Known rows, with every way that one mark hangs from another
[k_799 [k_466 k_585] k_675]: [-36.8 -13.5  -2.5 -50.2 -29.8  18.3 -59.2  21.5 -18.3 -50.5  -8.1   8.0
  -9.0  15.0  40.3  -4.0  55.4   5.7   0.4  19.2  31.3 -18.5]
[k_896 [k_466 [k_799 k_208]]]: [-23.2  -5.0 -41.4 -47.0 -19.4  12.8 -62.9  15.7   4.7 -60.5  -4.1  18.2
   2.4   8.9  19.6   1.7  37.0   2.8  27.1  11.9  59.1 -21.0]
[k_896 [k_466 k_585 k_799]]: [-26.4 -13.3 -34.5 -45.4 -21.0  39.6 -62.5  -7.9  14.5 -56.0 -11.1  21.0
  -2.6 -11.9  22.9  14.3  44.2  -5.3  35.7  -4.4  63.1 -23.5]
[k_896 [k_466 k_585]]: [-20.6  -1.3 -30.6 -35.8 -14.4  32.4 -59.1   1.3   0.9 -48.7 -12.4  16.8
   0.1 -17.8  16.3   3.1  39.5 -12.7  29.8   3.1  41.9 -16.4]
[k_896 [k_466 k_675]]: [-16.6   1.3 -40.6 -59.5 -25.9  31.0 -56.2  10.5  13.0 -52.4 -11.2  13.9
   1.2  -2.1  17.5  -5.7  35.9  34.0  15.4  12.1  32.9 -22.7]
[k_466 [k_799 [k_675 k_208]]]: [-29.3 -32.0 -15.7 -33.0 -28.2  29.6 -56.9  31.6   6.8 -43.6 -18.1  15.2
  -3.7  12.1  36.6   2.2  45.5  11.2 -15.9   7.6  25.8 -16.1]
[k_896 [k_466 k_799]]: [-18.8  -0.8 -41.8 -44.4 -22.3  31.0 -69.5  11.2  16.2 -50.0  -4.0  24.2
   5.7  -4.5  21.6   0.7  32.5  17.6  19.4   6.8  50.1 -32.1]
[k_896 [k_466 k_585 [k_675 k_208 k_799]]]: [-23.4 -35.7 -25.2 -50.0 -12.5  55.7 -36.2  12.3   5.6 -65.4 -32.3  17.7
 -12.0  -2.3  14.8  22.0  76.3   3.2  32.4  21.4  45.9   4.4]
[k_466 k_585 [k_675 k_208]]: [-20.1 -37.9 -18.5 -38.5 -25.4  46.8 -43.1  -2.6   6.0 -43.5 -31.6  10.0
 -14.4  -5.3  26.2  24.2  51.6  -5.4  12.9   1.5  12.2  11.9]
[k_208 [k_675 k_466 k_799]]: [ -4.5 -28.8 -25.0 -33.8 -24.9  45.3 -53.6  32.4 -11.2 -23.8 -22.6  12.2
  -4.0  17.1  34.6  26.2  56.2  44.5 -26.7  45.0  11.1  -2.4]
[k_675 k_208 [k_466 k_585] k_799]: [-14.3 -50.9 -19.4 -19.8 -12.0  53.1 -52.2  32.8  -8.2 -35.5 -35.4  19.4
 -24.6   7.2  12.1  39.7  85.0 -20.0  -9.2  30.1  19.2  23.2]
[k_208 k_675]: [ -6.4  -9.2 -19.6 -30.5 -30.4  34.4 -55.8  13.7  -9.9 -23.4 -13.3  10.8
  11.9   0.2  44.8   8.1  18.7  31.6  -7.7  22.6   1.9  -8.1]
[k_208 [k_799 k_675]]: [-15.2  -7.8 -23.2 -46.7 -21.5  14.5 -51.8  24.8  -6.2 -31.3 -21.1  13.0
  -1.0   2.8  54.8  -2.9  22.6  34.3 -14.4  18.9  33.7 -22.6]
[k_585 [k_466 [k_799 [k_208 k_675]]]]: [-16.7 -25.5 -36.0 -32.6 -25.9  35.8 -58.6  12.2 -19.4 -33.3  -7.8  12.6
  11.8  15.9  38.9  32.0  37.4  13.6  12.5   8.2  37.7 -20.2]
[k_799 k_466]: [-14.9   5.3 -22.3 -42.4 -31.7  13.5 -76.7  26.1 -13.8 -33.3  -4.8  17.2
  -0.5  12.5  27.9  -0.3  33.1  21.1   0.3  27.7  17.9 -13.1]
[k_585 k_466]: [ -6.5   1.7 -38.5 -25.3 -22.5  32.0 -71.1  24.2 -12.6 -13.3  -6.1  12.9
  16.5  -8.9  18.5  17.7  29.7   4.5  -0.5   3.7  14.1 -23.1]
[k_799 [k_466 k_585]]: [-21.4  -8.6 -15.3 -38.9 -27.1  24.9 -70.5   7.7 -16.8 -40.8  -9.1  16.7
  -7.1   3.6  28.9  13.3  43.5  -4.3  14.6  16.8  30.4  -7.0]
[k_799 k_208 [k_466 k_585 k_675]]: [-27.2 -22.0 -20.6 -62.3 -30.4  10.9 -54.0  -0.3 -18.2 -62.1 -12.2   6.4
 -17.8  24.1  35.7  18.1  57.9   2.3  25.3  21.7  40.1   6.1]
[k_585 [k_466 [k_799 k_208 k_675]]]: [-28.6 -19.8 -31.5 -40.4 -21.8  19.0 -57.8  28.8 -14.1 -38.8  -5.1   6.3
   9.5  15.9  32.3  13.3  47.7   3.9  -3.2   2.4  45.9 -29.1]
[k_466 k_675 [k_799 k_208]]: [-20.2 -21.9 -40.2 -59.3 -30.2  14.9 -54.4   2.6  14.6 -52.6 -12.5   3.9
  -2.3  12.8  37.2  17.5  37.8  28.9   2.5   7.1  41.7 -10.0]
[k_466 k_585 [k_675 k_208] k_799]: [-30.4 -51.5 -24.8 -43.1 -29.5  54.0 -50.0 -14.6  20.0 -51.9 -31.6  15.4
 -15.1  -0.9  33.2  35.2  57.5   0.9  16.1  -7.7  36.7   0.5]
[k_896 [k_466 [k_675 k_208]]]: [-19.3 -16.8 -36.4 -49.2 -23.6  38.5 -50.5  19.4   8.7 -57.4 -19.9  21.1
  -9.1   5.3  12.8  -1.0  49.2  19.4  21.0  14.8  25.4  -9.6]
[k_585 [k_466 k_675]]: [-10.1  -9.2 -42.3 -45.0 -26.8  37.5 -61.9  12.7  -0.7 -23.7 -11.3   5.1
   9.4  -3.6  21.4  22.1  37.6  26.8  -1.7   2.9  13.9 -23.6]
[k_466 k_585 k_799]: [-22.7 -21.1 -26.9 -33.7 -25.4  37.6 -66.3 -12.0  13.1 -36.6 -15.8  12.8
   0.2 -16.1  35.0  27.4  36.1  -6.1  10.8  -9.0  42.5 -12.5]

Rows
[-33.2 -43.4 -10.6 -27.5 -23.8  35.5 -50.2  34.1  -8.4 -42.0 -26.2  14.7
 -29.4  18.0  23.3   6.8  71.1 -14.1 -19.9  12.6  10.9   0.6] | [k_799 [k_675 k_208 [k_466 k_585]]]
[-15.3 -21.5 -47.6 -49.7 -31.6  45.9 -66.0   4.0   9.3 -31.6 -11.2  11.3
   8.8   0.9  27.3  31.5  41.0  34.5   0.2  -4.9  35.2 -33.9] | [k_585 [k_466 k_675 k_799]]
[-23.9 -12.8 -48.1 -62.9 -30.3  36.0 -61.3   1.8  26.7 -61.4  -9.6  15.6
   0.4   2.8  25.6   4.9  40.0  42.2  17.6   6.8  53.4 -33.8] | [k_896 [k_466 k_675 k_799]]
[-37.7 -44.6  -6.8 -32.3 -25.3  40.0 -48.9  10.8   5.9 -50.1 -24.5  13.1
 -10.2   2.8  40.0  15.2  57.8 -13.0   1.2  -3.7  38.2  -8.2] | [k_466 k_585 [k_799 [k_675 k_208]]]
[-18.2 -35.5  -6.6 -29.8 -17.4  44.3 -55.4  32.4 -22.9 -43.8 -29.1  21.7
 -12.9  13.7  23.7  29.6  78.8 -14.5  15.7  38.6  31.2  15.0] | [k_675 k_208 [k_799 [k_466 k_585]]]
[-12.4 -26.6 -28.2 -34.0 -15.7  41.8 -58.5  22.1  -2.6 -29.8 -22.8   9.3
 -11.8  -1.8  18.0  36.0  68.9  -0.8 -15.9  28.2  28.1   1.6] | [k_675 [k_466 k_585] k_799]
[-25.7 -16.2 -21.5 -60.0 -34.2  29.7 -61.6  -4.5  -4.8 -50.9 -13.4  10.9
 -11.1   9.2  34.0  17.3  53.4  17.6  15.7  15.2  32.1  -7.8] | [k_799 [k_466 k_585 k_675]]
[-15.9 -31.7 -21.1 -29.0 -29.1  47.5 -55.9   1.9 -10.7 -29.3 -20.0  16.3
 -12.6   8.3  37.5  25.6  47.1  16.3  -8.8  18.9   7.8  -2.1] | [k_208 [k_675 [k_466 k_585]]]
[-33.3 -43.3 -32.4 -52.4 -22.4  55.1 -48.3 -10.4  20.2 -70.4 -24.6  25.4
 -14.8   2.3  21.8  20.2  64.3   4.6  38.0  -1.3  55.7 -11.2] | [k_896 [k_466 k_585 [k_675 k_208] k_799]]
[-16.2 -22.5 -40.6 -55.9 -17.8  39.7 -46.5   9.7   4.7 -57.8 -28.4  28.3
 -13.3   6.5  28.5   4.9  44.4  30.0  28.7  21.3  41.9 -10.4] | [k_896 [k_466 [k_675 [k_208 k_799]]]]
[-29.3 -35.1 -33.2 -55.6 -27.0  26.3 -48.2 -20.8  13.0 -58.7 -19.5   4.0
  -8.9   3.9  39.7  31.3  49.8   3.1  20.1  -4.3  53.4  -1.9] | [k_466 k_585 k_675 [k_799 k_208]]
[-12.5 -28.6 -36.9 -35.6 -25.1  48.2 -53.9  21.7  -5.4 -26.5 -21.4  15.3
   0.0   4.0  18.0  23.5  48.1  12.7   4.1   3.7   7.0  -9.0] | [k_585 [k_466 [k_675 k_208]]]
[-20.6 -41.4 -40.8 -40.1 -31.4  55.5 -60.4  11.3   6.8 -34.1 -20.4  19.0
  -2.3   8.1  23.1  35.1  55.0  18.5   6.2  -3.4  27.7 -20.5] | [k_585 [k_466 [k_675 k_208] k_799]]
[-39.8 -33.8   6.3 -38.5 -25.9  28.1 -52.1  30.3 -23.6 -54.0 -19.7  18.8
 -20.7  25.4  34.4   0.7  70.8 -11.2   6.0  22.5  24.2  -2.2] | [k_799 [k_466 k_585] [k_675 k_208]]
[-18.6 -17.5 -13.9 -45.6 -14.8  15.7 -53.5  27.5 -29.6 -50.5 -14.1   7.8
  -3.0  15.5  28.9  26.5  67.6 -11.0  17.9  40.4  49.7  10.5] | [k_675 [k_799 k_208 [k_466 k_585]]]
[-25.4 -55.2 -29.7 -21.2 -24.5  49.6 -66.6   8.6   6.9 -40.2 -28.2  26.3
 -29.4  11.6  19.3  34.4  68.1 -19.2  -0.7   2.6  24.8   5.2] | [k_675 k_208 [k_466 k_585 k_799]]
[-13.3 -29.7 -28.7 -36.1  -8.9  24.4 -52.7  27.4 -15.1 -40.9 -22.5   5.7
 -17.0   9.8  17.7  36.2  74.6 -17.0  -6.2  31.2  36.6  17.1] | [k_675 [k_466 k_585] [k_799 k_208]]
[-20.4 -39.3 -32.0 -44.9 -33.5  42.6 -55.6   6.4  20.3 -46.8 -24.1  16.6
  -7.8   9.0  29.9  20.0  46.1  27.3  -0.9   5.0  23.4  -6.4] | [k_466 [k_675 k_208] k_799]
[-37.6 -30.1 -14.1 -43.0 -22.5  13.4 -47.6   5.5  -1.1 -57.4 -13.2   1.5
  -5.3   8.4  43.3  12.9  48.6 -14.0   6.4  -2.1  54.0 -11.4] | [k_466 k_585 [k_799 k_208 k_675]]
[-40.0 -16.6  -0.6 -52.3 -24.5  -0.7 -50.7  26.1 -32.5 -62.7  -6.5   7.2
 -12.4  30.5  40.0  -2.7  61.8 -13.0  11.5  24.5  42.7  -2.8] | [k_799 k_208 [k_466 k_585] k_675]
[-33.8  -9.5 -30.0 -52.4 -20.5   9.5 -54.8  26.3   0.4 -70.5  -2.2  11.4
   0.0  18.4  28.1 -12.5  48.0  13.2  15.8  14.1  61.3 -29.3] | [k_896 [k_466 [k_799 k_208 k_675]]]
[-16.9 -49.9 -31.2 -25.8 -17.1  46.2 -59.0   7.7 -10.4 -30.0 -39.8  34.2
 -35.4   6.1  31.8  32.4  59.6 -14.4   5.0  16.5  27.0  13.7] | [k_675 [k_208 k_799] [k_466 k_585]]
[ -8.3 -32.1 -22.1 -42.5 -22.0  45.6 -43.7  32.2   6.2 -38.3 -33.4   7.6
  -3.4   5.1  21.8  22.9  59.5  26.4  -9.4  31.5  11.7   9.1] | [k_466 [k_675 k_208 k_799]]
[-19.2 -22.4 -26.7 -66.5 -29.2  31.3 -57.7 -14.1  -8.0 -47.7 -26.4  22.4
 -18.5   9.7  54.7  24.9  43.3  33.4  23.4  21.2  51.5 -11.3] | [k_208 [k_799 [k_466 k_585 k_675]]]
[-18.5 -42.9 -34.1 -22.5 -28.5  40.7 -71.8  27.3   7.4 -34.0 -22.8  29.4
 -22.6  19.7  16.2  20.3  57.8   1.1 -16.7  13.4  16.1  -1.4] | [k_675 k_208 [k_466 k_799]]
[-43.0 -21.2 -22.5 -52.5 -16.8  19.0 -47.2   7.9  -0.4 -74.6  -8.7  13.8
  -7.5  10.6  30.6   1.0  56.9 -11.7  29.3   3.2  73.9 -21.1] | [k_896 [k_466 k_585 [k_799 k_208 k_675]]]
[-10.7 -39.0 -17.9 -33.7 -22.0  56.3 -48.6  15.8 -12.2 -29.9 -26.4  10.5
  -8.3   8.5  37.5  38.4  66.8  21.9 -11.3  33.5  19.8   3.2] | [k_208 [k_675 [k_466 k_585] k_799]]
[-33.4 -25.3 -16.1 -40.6 -18.5   2.5 -47.8  27.3 -18.0 -49.6 -12.7   1.4
 -22.1  22.2  28.5   3.8  61.7 -15.1 -15.9  14.2  26.4   1.1] | [k_799 k_208 [k_675 [k_466 k_585]]]
[ -3.9 -28.4 -36.1 -42.3 -26.2  40.2 -59.1   5.9 -14.3 -23.0 -28.3  26.8
 -14.2  15.5  57.9  22.7  32.7  50.1 -11.4  32.3  23.0  -9.5] | [k_208 [k_675 k_466] k_799]
[-26.2 -15.0 -23.0 -41.4 -22.9  -5.3 -53.0  47.2 -15.7 -43.7  -8.4   2.9
 -14.2  27.8  27.7  -7.7  53.0   5.8 -30.4  25.1  19.0  -4.9] | [k_799 k_208 [k_675 k_466]]
[ -7.9 -17.3 -10.0 -42.7 -28.3  38.1 -54.9  30.8 -24.2 -35.0 -14.4  13.9
   9.3  22.0  45.8  18.9  51.7  45.3  -3.9  52.5  20.4  -7.2] | [k_208 [k_675 [k_799 k_466]]]
[-30.4 -27.5 -28.1 -45.8 -19.1  34.8 -48.3  -9.4  -4.8 -67.1 -11.2  19.8
  -3.5   7.8  37.0  18.5  48.0  -4.2  44.5   9.1  66.7 -10.9] | [k_896 [k_466 k_585 [k_799 [k_208 k_675]]]]
[-27.1 -34.7 -14.6 -29.1 -24.9  26.4 -56.2  50.5  -7.4 -35.8 -21.6  16.7
 -21.1  24.6  21.7  -6.5  61.4   7.3 -33.2  20.8   0.3  -4.4] | [k_799 [k_675 k_208 k_466]]
